What can hang from each mark
maneb: ninam pepatom ronisu vivafan
vivafan: pepatom ronisu
nuzi: maneb
pepatom: maneb ninam ronisu vivafan
ronisu: pepatom vivafan
sekidi: maneb
ninam: maneb
kivaf: maneb

Every row comes from one small tree of marks. The marks that hang from a mark follow it in brackets, in alphabetical order. Every link used is in the known rows. Which tree was each row made from?
Known rows
vivafan{pepatom{ninam{maneb} ronisu}}: [-34.5  -6.0 -28.7  20.3   9.8   9.5  28.7 -19.3   9.9  29.2  35.0  11.9
  30.8 -36.3  42.8   9.4  12.5  -2.8 -14.5  -9.6 -10.7  -2.4  25.6  49.9
  -7.7]
kivaf{maneb{ninam vivafan}}: [-39.5 -18.1 -32.2  27.3  10.3   6.6  10.6 -17.2  -2.7  -3.1   0.5  18.6
  57.9 -34.9 -44.2  -6.8 -28.1  37.3 -49.8 -10.1 -28.2  -3.3  -4.0  23.7
  19.5]
kivaf{maneb}: [-28.9 -14.0  -8.3  36.2  19.3   8.6  19.1 -28.3   5.2  -2.6   6.8  13.3
  34.4 -24.8 -12.1  -4.4 -33.6   7.2 -16.0 -19.1 -27.1  -6.0  21.9  26.9
   4.4]
sekidi{maneb{ninam pepatom vivafan{ronisu}}}: [-48.0   3.1 -30.7   8.2 -34.8  35.3  10.0 -16.9  -1.9   2.1  10.4  10.7
  36.5 -23.3 -33.1  -4.4  16.6   7.8 -77.2  -1.7 -12.6   0.6  12.6   8.8
  13.6]
ronisu{pepatom{maneb{ninam}} vivafan}: [-33.6 -34.8   1.1  14.1   4.3  -2.8   5.7 -27.8  -9.0  12.4  11.5   9.9
  26.6 -57.8 -23.4  -5.3 -37.5  32.7 -67.5 -24.3  -8.0   7.1  -8.5  37.6
  34.4]
vivafan{pepatom{ninam} ronisu}: [-25.7  -7.7 -36.5  30.8 -65.2   8.0  29.7 -18.8   9.3  16.0  28.1   4.9
  12.4 -27.3  15.0  -0.4  22.6 -16.5  -7.7   2.7 -10.4  -8.8  30.4  30.9
  -3.3]
vivafan{pepatom{maneb ninam ronisu}}: [-34.2  -9.7 -39.7  43.1 -26.1   1.4  56.3 -20.7   0.1  40.0  44.8  16.4
  29.8 -47.5   7.4  16.1  33.5 -12.2 -22.0 -14.8 -11.2  -6.3  32.6  49.4
   4.5]
maneb{ninam pepatom ronisu}: [-44.2   0.8  -6.5  -5.6  14.0  21.0   0.5 -13.7   2.4 -24.0  10.4  -8.5
  34.9 -10.7 -18.6 -10.6 -21.2  35.0 -46.8   0.1 -19.2 -12.2   6.8 -17.6
  18.0]
pepatom{vivafan}: [-25.7 -25.7   6.5  19.1  -4.8 -20.5   8.0 -22.8   9.7  -5.0   3.7  12.2
  11.5 -21.6  13.6  -3.8 -22.2  -7.1   0.4  -4.7 -13.6  -6.4   3.9  22.2
  17.3]
nuzi{maneb{ninam pepatom{ronisu} vivafan}}: [-52.6  -0.6 -43.3  19.7  23.3  41.8  29.7 -15.0  -1.8   6.5  24.9  -2.9
  18.3 -16.0  -1.8   7.7  19.9  -3.5 -74.6  -7.8 -16.8   2.0  -3.6   9.8
  37.1]
pepatom{maneb{ninam ronisu} vivafan}: [-44.5 -24.3  -0.4  24.5 -11.1 -23.3  26.2 -13.6  -3.2  -9.2   9.0  17.6
  55.6 -39.1 -38.8   4.0 -27.1  37.5 -38.9   0.1 -14.9  -7.3  -0.4  26.7
  21.4]
nuzi{maneb{ninam pepatom}}: [-44.4  -1.1 -14.9  14.5  21.1  25.7  13.1 -21.0  -1.4 -13.4  14.7  -3.7
  14.1 -22.5   5.0   7.6 -17.1  35.4 -61.3 -18.1 -18.8   1.6   7.7 -14.5
  16.8]
vivafan{pepatom ronisu}: [-27.0 -11.8 -22.5  21.1 -68.1  31.4  27.5 -22.1  11.6   6.4  15.4   1.2
  -2.3  -3.5  17.1  -9.5  -8.8 -22.9  -1.3  -1.5 -11.0  -8.0  33.5  23.3
  -3.0]
ronisu{pepatom{maneb} vivafan}: [-24.1 -32.5   3.5  21.4   4.4   0.8   9.9 -34.9  -2.9  17.9  17.4   8.6
   7.0 -45.0 -12.3  -8.7 -36.1 -16.6 -47.6 -24.1  -8.1  11.3  -1.8  47.3
  33.1]
ronisu{pepatom{maneb ninam} vivafan}: [-24.2 -28.7 -10.6  29.9   9.0 -23.7  11.4 -31.1  -4.7  28.9  30.9  12.1
  20.8 -68.1 -14.5   0.2  -5.9  -8.3 -53.0 -21.3  -7.7   9.9  -4.9  56.0
  33.9]
ronisu{pepatom{ninam vivafan}}: [-19.5 -29.8  -6.8  12.8   4.8 -43.8  -4.2 -23.2   3.8   6.7  26.4   3.0
   6.2 -51.1  22.9   2.8  -2.6  -8.9 -20.0 -12.5 -10.1   1.1   8.9  37.2
  19.4]
sekidi{maneb{ninam}}: [-48.8 -16.8   5.9  15.9  -1.1  14.6   5.0 -23.2  -1.9   5.8  -0.6  17.5
  47.7 -42.4 -16.8  13.0 -34.9  57.7 -49.6 -18.4 -16.5  -9.2   8.8   2.5
  -3.7]
nuzi{maneb{ninam ronisu{pepatom} vivafan}}: [-50.5 -23.9 -28.6  11.2   8.9  29.3   1.6 -16.3  -1.4  -9.5  17.0 -13.5
  18.6 -22.7 -27.1   3.8 -53.8  12.6 -78.5  -7.0 -15.3   5.4 -18.0   9.5
  33.4]
kivaf{maneb{ronisu vivafan{pepatom{ninam}}}}: [-32.6  -5.2 -49.2  37.5 -19.9   6.0  29.3 -11.6   3.3   1.4  32.6  12.6
  44.0 -30.8 -39.0  -3.1 -18.7 -20.0 -45.2   3.6 -23.3   0.4   3.9  45.0
  21.6]
sekidi{maneb}: [-39.7 -14.0   8.7  22.1  -0.8  17.5   9.9 -29.7   4.8  10.6   5.4  16.5
  28.4 -29.7  -3.2   9.4 -33.2   8.4 -29.4 -19.4 -15.8  -7.2  14.9  13.4
  -4.9]
maneb{ronisu{pepatom vivafan}}: [-29.0 -28.2  13.8   3.8  12.6  18.6  -9.4 -26.5   6.3  -3.8  14.4  -8.3
  -1.5 -17.0  -5.5 -16.1 -56.7 -25.3 -44.2  -5.5  -8.7   1.6 -14.5  31.1
  39.9]
maneb{ninam pepatom{ronisu} vivafan}: [-43.7  -2.7 -38.7  -1.1  14.5  27.0  15.1 -13.1   0.3   6.5  16.1  -0.6
  29.9 -14.5 -10.6 -10.0  28.3   1.4 -54.2  -2.2 -16.7  -7.7   1.2   6.3
  33.0]
pepatom{ronisu}: [-36.7 -15.4 -10.5  22.5  14.1  20.1  24.5 -24.8   9.8  18.3  15.1   3.3
  15.0 -12.5  19.2  -0.1   5.6 -12.8  -4.3  -7.8 -16.2 -16.6  17.4  22.2
   7.6]
maneb{pepatom{ninam ronisu}}: [-33.1   6.0 -29.5  15.7  29.2   6.9  23.9 -20.7   5.0  18.3  37.7  -2.0
  20.0 -28.0  20.6   3.9  54.2 -23.4 -26.6  -7.0 -15.0 -11.7  24.1  18.7
  15.9]
kivaf{maneb{vivafan}}: [-30.3 -15.5 -30.9  34.5  10.7   8.8  16.9 -24.1   3.8   1.6   6.7  16.8
  36.8 -21.6 -32.2 -11.0 -25.8 -13.9 -29.5  -9.9 -27.5  -1.7   2.0  33.1
  18.7]

Write each row's tree
[-48.6 -19.6 -41.7  29.1  -3.7  10.6  39.1 -16.3  -5.2  28.2  15.6  18.3
  56.2 -38.2 -36.6   2.0  20.1  17.6 -48.4  -5.9 -15.9  -7.7  -0.8  32.6
  24.6] | pepatom{maneb{ninam vivafan} ronisu}
[-30.6 -11.2 -41.8  40.7 -24.5  23.0  28.1 -22.7   7.5   6.7   9.0  14.1
  34.0 -14.8 -33.5 -15.5   1.0 -28.9 -26.8   0.7 -23.2  -2.5  15.5  46.4
  12.1] | kivaf{maneb{vivafan{ronisu}}}
[-33.0   7.4  -9.2  19.7  33.8  24.9  16.1 -21.7   4.4 -23.9  20.9   1.3
  31.8  -6.5 -23.5 -12.7 -26.2 -12.6 -40.7  -9.6 -27.9  -4.9  26.9  11.6
  14.0] | kivaf{maneb{pepatom ronisu}}
[-54.8 -14.2  -7.8  27.4  11.7  29.1  19.2 -16.8   2.6 -14.1  10.6  -1.9
  31.7 -19.6 -16.5  13.2 -47.4  44.2 -53.7  -4.4 -19.2  -7.7  -8.4  -3.5
  13.7] | nuzi{maneb{ninam ronisu}}
[-34.6   5.6 -32.1  18.8  24.4  26.4  13.4 -17.5   3.6 -19.0  20.4   3.0
  36.5  -3.4 -43.3 -20.2 -20.2 -30.2 -52.2  -0.8 -27.7   0.4   5.8  19.1
  31.3] | kivaf{maneb{pepatom ronisu vivafan}}
[-36.1  -4.3 -19.6  13.8   0.0   4.6  10.2 -16.9   9.7   1.5  27.5   8.0
  40.2 -28.7  12.5   2.5 -29.1  11.0 -21.7   0.9 -13.2  -0.5   9.0  33.5
  -6.8] | vivafan{pepatom{ninam{maneb{ronisu}}}}
[-30.0 -14.1   2.2  34.9 -10.9  32.0  28.0 -21.6   5.3  -9.4  18.8  11.0
  17.8 -16.7 -21.0 -12.4 -62.2 -22.8 -46.1  -5.5 -18.2   2.7   0.0  50.4
  33.7] | kivaf{maneb{ronisu{vivafan{pepatom}}}}
[-31.4 -10.0 -41.5  13.5 -49.3  32.0  16.7 -19.8  12.9   8.6  11.6  11.1
  17.3  -4.6   9.4 -16.3 -15.0 -30.1 -16.6   4.7  -9.3   8.0  13.2  44.7
  -1.4] | ninam{maneb{vivafan{pepatom ronisu}}}
[-45.3 -15.6 -18.0  20.9 -40.1  17.0  33.9 -13.6  -3.7  -3.3  17.0  10.2
  45.0 -30.7 -33.4   1.4 -41.4  39.9 -43.1  -6.9 -15.5  -8.2  15.2  14.2
   6.0] | vivafan{pepatom{maneb{ninam ronisu}}}
[-41.6  -7.6 -35.6  14.2  27.7  -6.3  -1.4 -16.4   8.4   5.9  16.8  11.8
  59.4 -29.3 -21.2  -4.8 -13.1  -0.7 -32.2  11.5 -17.0   0.5 -21.3  34.6
  12.1] | pepatom{ninam{maneb{ronisu vivafan}}}
[-28.2 -23.6  -0.4  13.4  16.3  -5.4  -5.0 -24.3   3.5   6.5  28.1  -5.6
  12.3 -40.8  -8.2  -6.2 -26.4 -16.0 -50.6  -2.4  -7.8   0.7 -18.9  39.5
  41.6] | maneb{ronisu{pepatom{ninam} vivafan}}
[-34.3  10.7 -45.8  27.1  27.1   2.7  14.3 -14.4   1.5  -8.6  32.4   6.9
  48.8 -26.5 -47.5  -9.0  10.3 -22.6 -60.0   2.5 -27.0   0.4   2.4  27.7
  30.9] | kivaf{maneb{pepatom{ninam} ronisu vivafan}}
[-27.6 -20.0 -36.2   3.0  31.4 -16.2 -18.5 -24.6   5.2  17.3  20.9   6.8
  29.8 -45.4   5.7  -6.4 -12.6  -4.6 -38.8 -11.9 -12.7  11.1  -4.9  40.8
   9.2] | ronisu{pepatom{ninam{maneb{vivafan}}}}
[-30.6  -6.8  -2.8  17.0  23.5 -14.8  12.1 -17.2  -1.8 -24.8  10.8  14.9
  38.7 -35.1 -11.2  -5.6 -12.1  28.8 -51.3 -16.5 -23.9   0.5  20.7  22.0
  24.0] | kivaf{maneb{ninam pepatom{vivafan}}}
[-40.5  -6.7  -2.6   4.7  26.6  28.1  15.2 -18.9   0.1   6.2  17.7   1.2
  17.2 -23.1   5.8  -9.2  14.8   4.5 -60.2  -6.5 -10.2  -5.9  -6.4  21.0
  45.3] | maneb{ninam pepatom{ronisu{vivafan}}}
[-34.8 -14.3 -31.2  11.4 -41.4  28.2  13.1 -14.1   9.0  -4.7  14.6  -0.9
  14.6   2.6 -19.3 -13.6 -41.5 -30.9 -24.6   8.1 -14.8  -3.3  -6.9  16.4
  23.5] | maneb{ronisu vivafan{pepatom}}
[-40.0 -20.0  -4.5  19.2  18.1  32.4   8.6 -26.7   5.4  -8.3  25.4 -17.1
  -6.1 -13.7   6.3   7.2 -57.2 -16.3 -45.8 -16.2 -14.4   2.5   8.6  13.6
  15.8] | nuzi{maneb{ronisu{pepatom}}}
[-35.3   6.0 -27.7  30.2  25.1   6.8  19.5 -24.9   2.5   1.9  34.0  -0.1
  10.0 -33.7  14.4  14.3  15.0  -7.0 -48.5 -14.8 -17.9   2.2  10.3   3.1
  16.2] | nuzi{maneb{pepatom{ninam}}}
[-35.9 -13.2  -7.9  27.7  48.2   0.5  18.0 -25.5   8.2  32.6  25.0  18.0
  37.5 -46.2  24.8   3.6  15.6  -7.1 -33.3  -4.1  -7.9   0.7 -14.9  65.6
  23.7] | pepatom{ninam{maneb} ronisu{vivafan}}
[-31.7 -11.6   1.3  -1.1   4.4 -18.0  -1.1 -14.9   1.4 -20.2   6.2   4.9
  21.5 -25.3   7.2  -7.1  -5.2  27.4 -36.7  -7.5 -14.9  -3.6   7.9   3.4
  25.7] | maneb{ninam pepatom{vivafan}}
[-47.3 -13.2 -29.3  33.0   3.4  32.3  20.5 -19.2   7.1  -4.2  13.7  -0.8
  19.1  -3.2 -25.1   3.8 -40.3 -26.4 -44.8   3.9 -18.9   0.3 -22.3  14.4
  29.8] | nuzi{maneb{ronisu vivafan}}
[-31.0   0.9 -27.5  -4.5  32.2  16.0 -10.0 -23.9   7.8  -4.6   7.5   7.7
  28.3  -7.7   3.7 -18.3 -14.2 -16.3 -34.9  -5.4 -17.7  10.0  -1.5  15.6
  14.2] | ninam{maneb{pepatom vivafan}}
[-38.2   2.9 -19.8  38.0  39.6  23.7  37.0 -24.6   1.6  23.4  45.7   2.1
   1.3 -35.6  22.3  14.9  36.6 -39.6 -68.2 -11.3  -9.2   6.5  -7.7  40.3
  49.4] | nuzi{maneb{pepatom{ninam ronisu{vivafan}}}}
[-48.4 -22.6  -5.9  12.6  16.9  29.1   3.9 -19.9   0.6 -14.2  19.2 -16.2
  13.0 -26.3  -6.2   9.4 -59.3  35.2 -66.9 -15.8 -15.7   0.2   1.9   2.3
  16.6] | nuzi{maneb{ninam ronisu{pepatom}}}
[-40.3 -13.5  -1.7  14.5  10.3   3.2  -2.1 -24.6   0.1  10.8  32.9   0.9
  30.5 -49.8 -12.7  14.4 -26.7   3.4 -57.1 -15.5 -11.8  -2.5  16.4  26.0
   1.7] | sekidi{maneb{ronisu{pepatom{ninam}}}}
[-28.0   2.1 -45.2  10.7   8.0  -9.2   0.6 -18.7   2.3   6.6  23.6   3.8
  25.3 -27.9 -12.1  -8.6  28.1 -22.8 -38.0   0.9 -17.7  -1.1  -4.1   8.9
  28.5] | maneb{pepatom{ninam} vivafan}
[-42.5 -12.5 -35.7  22.7 -25.5  26.7  23.5  -8.1   0.1 -14.2  13.2   9.3
  49.5 -19.9 -49.1  -9.5 -48.8  22.2 -59.0  -0.9 -24.4  -2.4  -0.3  28.3
  22.0] | kivaf{maneb{ninam ronisu vivafan{pepatom}}}
[-36.0 -19.5 -23.9  13.6 -38.6  31.9   3.4 -27.7   2.9  18.8  16.0   3.9
   8.2 -24.5 -15.3  -3.7 -11.3 -35.1 -52.4  -9.9  -8.1   5.7  18.9  36.9
   7.0] | sekidi{maneb{vivafan{ronisu{pepatom}}}}
[-27.4   1.6 -34.0  20.4  22.8  18.4  11.2 -22.3   2.6  -8.9  14.7   9.9
  29.5 -15.0 -27.8 -17.1  -8.8 -28.4 -44.5 -12.4 -27.4   4.4  11.8  21.4
  25.4] | kivaf{maneb{pepatom vivafan}}
[-23.4 -18.0 -11.3  27.2 -27.2  -3.9  16.3 -22.1   5.8  18.2  23.2  12.4
   7.6 -40.6  11.5  -1.3 -13.1 -12.6 -30.2  -4.7  -7.9   1.9 -12.3  39.8
  31.5] | ronisu{vivafan{pepatom{ninam}}}
[-41.5   3.7 -19.7  19.2  40.4  28.6  29.1 -17.9  -1.2  -2.0  23.5   4.7
  40.8 -27.1  -5.3  -2.0  14.3  24.5 -54.5 -20.8 -25.7  -9.7  34.1  21.1
  14.6] | kivaf{maneb{ninam pepatom{ronisu}}}
[-37.3 -19.4  12.5  17.6  13.9   6.4  -2.0 -26.1  -0.8  16.2  31.9   6.5
  22.9 -55.2 -17.0   9.1 -34.2 -13.0 -76.8 -11.8  -5.2   5.4 -11.5  44.3
  30.6] | sekidi{maneb{ronisu{pepatom{ninam} vivafan}}}
[-31.9  -9.3 -32.1  26.9 -20.0  10.5  36.3 -17.5   8.1  28.7  38.6   4.9
  13.8 -32.4  30.1  10.2  26.3 -15.6 -12.6  -7.5 -11.6 -12.2  25.5  34.5
   5.1] | vivafan{pepatom{ninam ronisu}}
[-28.1 -16.8 -25.9  50.7 -43.0 -40.4  42.1 -21.2  -0.2  21.2  28.3  24.7
  38.7 -52.7 -13.2   7.4  44.6 -12.4 -15.8   2.7  -8.2  -3.3  22.0  58.1
  10.9] | pepatom{maneb ninam vivafan{ronisu}}
